What can hang from each mark
S: U Y
P: Y
G: Y
B: U
Z: H S
Y: A G J P S
N: U
A: Y
U: B N
H: Z

Known rows, with every way that one mark hangs from another
{Z H {S {U N} Y}}: [-0.11 -0.33  6.34 -3.85 -2.51  0.00 -0.48  1.18  1.01  5.58 -0.48  3.66
  2.33  1.57  1.46  4.29  1.30  0.53  2.53 -2.30 -2.35 -2.52]
{Y A G S}: [ 2.04 -0.62  2.36  0.27 -2.75 -0.72  0.07  2.29  1.13  0.57 -4.57  1.77
  1.59  1.16  3.82  4.93 -0.87  0.35  3.11  3.18 -2.11 -4.42]
{P {Y J S}}: [ 2.87 -1.35  2.05 -2.26 -0.77  1.10 -0.46  1.44  1.33  2.48 -3.95  2.05
  1.09  0.67  3.63  3.69  0.14  0.48  2.61  0.15 -1.92 -4.50]
{S U}: [ 2.32  1.35  4.07 -3.33 -1.98  0.17  1.89  3.05 -0.78  3.17 -2.01  5.96
  1.56  1.72  2.48  3.90 -3.02  2.42 -0.03  0.63 -1.30 -4.73]
{Z S}: [ 2.44 -0.29  5.70 -2.76 -0.85  0.61  0.08  0.31  0.79  3.92 -4.14  4.69
  2.68  0.97  2.84  4.55 -2.29  2.56  1.16 -1.27 -1.36 -1.76]
{Y P}: [ 2.06 -0.71  3.00 -1.80 -1.47  1.55  1.51  1.72  0.13  1.57 -6.54  3.77
  0.34  1.93  2.91  4.22 -2.56  2.01  0.36  1.83 -1.63 -3.45]
{H {Z {S {U B} Y}}}: [ 3.29  0.33  6.64 -4.28 -2.46  0.29 -0.34  1.53 -0.74  5.29 -0.41  3.65
  2.80  0.47  2.92  4.68 -1.14  1.30  4.53 -0.10 -0.85 -1.58]
{H {Z {S Y}}}: [ 3.13 -1.37  6.42 -3.81 -0.82  0.46 -0.80 -0.17 -0.20  4.41 -3.11  2.25
  3.02  0.25  3.55  5.10  0.09  1.83  3.83 -0.57 -1.28  0.54]
{G {Y A P {S {U N}}}}: [ 1.15 -0.26  2.51 -0.03 -5.90 -0.78  0.02  1.40 -0.01  1.88 -2.12  1.81
  0.00  0.92  1.36  4.25 -0.09 -1.74  2.02  3.44 -3.49 -6.99]
{N {U B}}: [ 3.30  1.54  2.87 -3.24 -1.74  0.90  1.48  1.44  0.02  3.60 -3.44  5.92
 -0.33  2.83  3.42  4.14 -5.72  3.50  0.62 -1.13  0.21 -7.90]
{G {Y J P S}}: [ 1.84 -2.46  1.55  0.05 -2.56  1.56  0.45  0.43  0.55  1.25 -3.53  0.64
  0.18  0.40  3.20  4.47 -0.89 -0.64  3.07  1.16 -2.28 -4.00]
{P {Y A G S}}: [ 2.47 -1.13  1.48 -0.16 -2.06 -0.55 -0.90  2.37  0.89  1.87 -5.60  1.05
  1.24  0.90  3.36  4.02  0.38 -0.59  3.24  2.11 -2.39 -4.81]
{P {Y A G J {S U}}}: [ 2.24 -0.19  0.73 -0.59 -2.69 -0.40  0.36  4.31  0.32  1.47 -1.31  0.96
  1.67  0.23  3.90  4.05  1.02 -2.06  3.70  2.39 -2.81 -5.14]
{G {Y A J P {S U}}}: [ 1.35 -0.84  1.43  0.32 -4.73  0.31  1.27  1.86 -0.12  1.01 -0.95  1.25
  0.57  0.52  3.13  4.45  0.26 -2.14  3.39  2.84 -3.22 -4.85]
{B U}: [ 1.64  1.37  2.53 -2.61 -2.17  0.97  0.34  1.42 -0.85  2.38 -5.36  4.80
  1.29  0.99  3.14  4.63 -4.56  4.05  0.76 -0.87 -0.43 -6.06]
{P {Y A G J {S {U N}}}}: [ 2.18  0.34  0.60 -0.81 -3.60 -0.78 -0.72  4.29  0.79  1.60 -0.41  0.86
  1.19 -0.26  2.74  4.12  1.16 -2.11  3.09  2.62 -3.19 -7.12]
{S {U B N} {Y J P}}: [ 1.83  1.34  2.39 -2.39 -4.20  1.67  0.28  4.56  0.15  2.65  0.73  3.91
 -0.34  1.34  1.42  4.27 -2.09 -0.31  1.90  1.38 -1.90 -7.45]
{S {U N} Y}: [ 1.72  1.11  4.48 -3.34 -3.32 -0.27 -0.16  3.42 -0.27  4.16 -0.33  4.98
  0.96  1.62  1.14  4.18 -1.48  1.16  0.05  0.17 -2.08 -6.47]
{A {Y G}}: [ 1.14 -1.06  2.51 -1.75 -1.43  0.62  0.99  2.04 -0.10  3.15 -5.09  3.57
  1.32  1.46  3.46  3.85 -1.89  2.01  0.58 -1.20 -1.44 -2.80]
{S U Y}: [ 1.78  0.49  4.63 -2.97 -2.17  0.02  1.14  3.46 -0.87  4.08 -1.48  5.16
  1.31  2.26  2.48  4.15 -1.82  1.30  0.84 -0.09 -1.56 -4.37]
{Y A G J P}: [ 2.08 -0.66 -0.12  0.73 -2.23  1.56  1.50  3.98  0.06 -1.03 -4.05  0.77
  0.96  0.69  4.01  5.29 -1.09 -0.49  2.33  3.15 -2.55 -2.94]
{G Y}: [ 3.11 -1.08  2.75 -1.66 -1.31  1.08  0.02  0.57 -1.11  3.42 -3.45  3.42
  1.09  1.16  1.76  4.12 -3.12  2.49  0.54 -1.70 -1.27 -4.14]
{H {Z S}}: [ 3.74 -0.74  6.14 -4.10 -0.66  0.57 -0.27 -0.51 -0.15  3.61 -3.47  2.91
  3.25 -0.05  3.59  4.92 -0.91  2.74  3.03  0.09 -1.09  0.38]

Rows
[-0.59 -1.59  1.76 -0.42 -3.72  0.42  2.52  3.31  0.65  1.39 -2.85  1.74
  0.54  0.73  4.78  3.93  0.41 -2.00  3.24  2.24 -2.64 -3.67] | {A {Y G J P {S U}}}
[ 1.41 -0.43  1.42  0.02 -5.63  0.05  0.09  1.89  0.39  1.03 -0.09  0.89
  0.32  0.10  1.95  4.58  0.52 -2.33  2.61  3.14 -3.65 -6.63] | {G {Y A J P {S {U N}}}}
[ 1.83 -0.76  4.92 -1.66 -3.08 -0.64  0.52  2.62 -1.08  3.04 -2.11  0.80
  2.70  0.19  3.86  5.38  1.26 -1.55  4.98  2.79 -2.57 -0.02] | {H {Z {S U {Y A G P}}}}
[ 1.77 -0.16  2.47  0.16 -5.58 -0.01  0.47  1.82 -0.19  2.18 -2.29  2.59
  0.05  1.46  1.97  4.09 -1.58 -1.35  3.56  2.97 -2.48 -6.62] | {G {Y A P {S {U B}}}}
[ 3.17  0.90  6.28 -4.77 -2.65 -0.42 -0.42  0.75 -0.45  4.21 -0.42  3.50
  3.13 -0.56  2.49  4.74 -0.64  1.66  2.10  0.95 -1.59 -2.53] | {H {Z {S {U N}}}}
[ 2.34  1.12  1.56 -1.29 -3.82  0.38  0.02  4.51  1.34  1.24  1.43  2.36
  1.04 -0.24  2.64  4.56 -2.45 -0.12  3.14  2.30 -1.54 -8.41] | {Y G J {S {U B N}}}
[ 1.65 -2.44  2.80 -0.03 -2.92  0.73  0.38 -0.21  0.29  2.12 -5.46  1.43
 -0.08  1.12  2.54  4.10 -1.36 -0.02  2.31  1.46 -2.22 -4.48] | {G {Y P S}}
[ 0.52  0.40  5.88 -3.97 -2.26  0.16  0.26  0.78  1.13  4.70 -0.81  4.32
  2.75  1.10  1.50  4.17  0.03  1.49  1.69 -1.56 -2.12 -2.85] | {Z H {S {U N}}}
[ 3.05 -0.37  0.99 -0.83 -1.17  0.28 -0.48  3.27 -0.37  2.35 -5.37  2.01
  1.32  1.03  2.75  3.98 -0.93  0.48  1.53  0.61 -2.15 -4.23] | {P {Y A G}}
[ 2.82  1.04  2.95 -2.14 -3.71 -0.54 -0.51  2.92  0.76  3.43 -2.75  3.88
  1.11  1.69  2.36  3.35 -0.66 -0.29  3.18  2.04 -2.12 -7.09] | {P {Y A {S {U B}}}}
[ 1.83  0.36  1.68 -0.78 -2.67  0.10  1.23  5.52 -0.89  1.78  0.88  2.50
  1.91  1.16  3.44  5.04 -0.58 -0.95  2.79  0.99 -2.48 -4.00] | {S U {Y A G J}}
[ 3.02  0.04  0.50 -0.42 -1.49  1.07  0.71  3.57  0.12 -0.03 -2.07  1.85
  2.01  0.54  3.88  5.22 -1.72  1.01  1.83  1.34 -1.97 -3.15] | {Y A G J}
[ 1.68  1.51  1.85 -0.88 -6.12  0.50  0.42  3.53  1.67  0.35 -0.06  2.82
  0.18  0.91  2.37  4.50 -0.39 -1.44  3.35  5.17 -2.83 -8.06] | {Y A J P {S {U B N}}}
[ 0.95 -0.12  1.21  0.11 -3.40  0.58  1.91  5.64 -0.82  0.84 -0.94  1.43
  0.75  1.38  3.60  5.05 -0.07 -2.42  3.01  2.72 -3.04 -3.52] | {S U {Y A G J P}}
[ 2.56 -1.95  3.67 -1.23 -1.98  0.74 -0.19  1.63 -0.28  1.90 -2.67 -0.63
  2.53 -0.36  4.58  5.82  1.63 -1.12  5.45  1.85 -2.52  1.36] | {H {Z {S {Y A G J P}}}}
[ 0.27 -0.98  2.24 -1.42 -3.04 -0.07  1.81  3.05  0.67  2.30 -1.11  2.67
  1.55  0.39  4.62  4.00  0.01 -0.54  2.92  0.36 -2.15 -3.95] | {A {Y G J {S U}}}
[ 2.59  1.32  4.47 -2.98 -2.65  0.67  0.60  3.85 -0.69  4.40 -0.74  6.03
  0.91  2.44  1.99  3.91 -3.42  1.68  1.88 -0.39 -0.84 -5.93] | {S {U B} Y}
[ 0.80 -0.28  0.87  1.01 -4.34 -0.09  2.23  4.62  0.75 -0.92 -1.92  0.67
  0.92  0.49  4.58  4.93  0.41 -2.84  4.09  5.43 -3.02 -4.54] | {Y A G J P {S U}}
[ 0.69  1.00  5.80 -3.13 -4.01  0.05 -1.18  1.91  1.35  5.29  0.63  3.95
  2.21  2.01  1.06  4.48  0.77  0.21  3.83 -1.56 -2.34 -3.92] | {Z H {S {U B N} {Y A}}}
[ 3.37 -0.55 -0.33 -0.76 -0.80  1.01 -0.17  3.75 -0.23  1.51 -3.24  1.14
  1.60  0.45  3.34  4.29 -0.48  0.00  2.19  0.27 -2.22 -3.73] | {P {Y A G J}}
[ 2.71 -1.78  0.90 -0.80 -0.63  0.86 -0.35  2.73  1.05  1.75 -4.01  0.47
  1.26  0.04  3.95  3.97 -0.16 -0.41  3.39  0.63 -1.81 -4.51] | {P {Y G J S}}
[ 2.46 -1.91  6.12 -3.01 -1.43  0.83 -0.41 -0.02 -0.22  3.70 -4.54  1.53
  2.27  0.55  3.81  4.99  0.49  0.82  4.03  0.90 -1.72  0.89] | {H {Z {S {Y P}}}}
[ 2.96  0.05  5.52 -3.70 -2.45 -0.01  0.02  1.88 -0.70  3.59  1.00  2.22
  3.42 -0.19  3.93  5.31  1.39 -0.09  4.59  0.52 -2.27  0.07] | {H {Z {S U {Y A J}}}}
[ 2.62  1.04  2.92 -1.07 -5.77 -0.73 -1.22  1.66  0.18  3.13  0.31  3.36
  0.74  0.82  0.68  4.16 -1.78 -0.12  2.55  1.52 -2.29 -8.66] | {G {Y A {S {U B N}}}}
[ 0.66  0.44  6.16 -3.68 -3.02  0.63 -0.92  1.70  1.29  5.94  0.25  4.29
  1.86  1.88  1.03  4.25 -0.23  0.82  3.38 -2.43 -1.70 -3.94] | {Z H {S {U B N} Y}}
[ 0.83  0.37  1.80 -1.81 -4.45  0.24  0.39  3.43  1.34  2.76  0.51  3.01
  0.80  0.20  2.99  3.95 -1.14 -0.36  2.86  0.62 -1.98 -7.09] | {A {Y G J {S {U B N}}}}
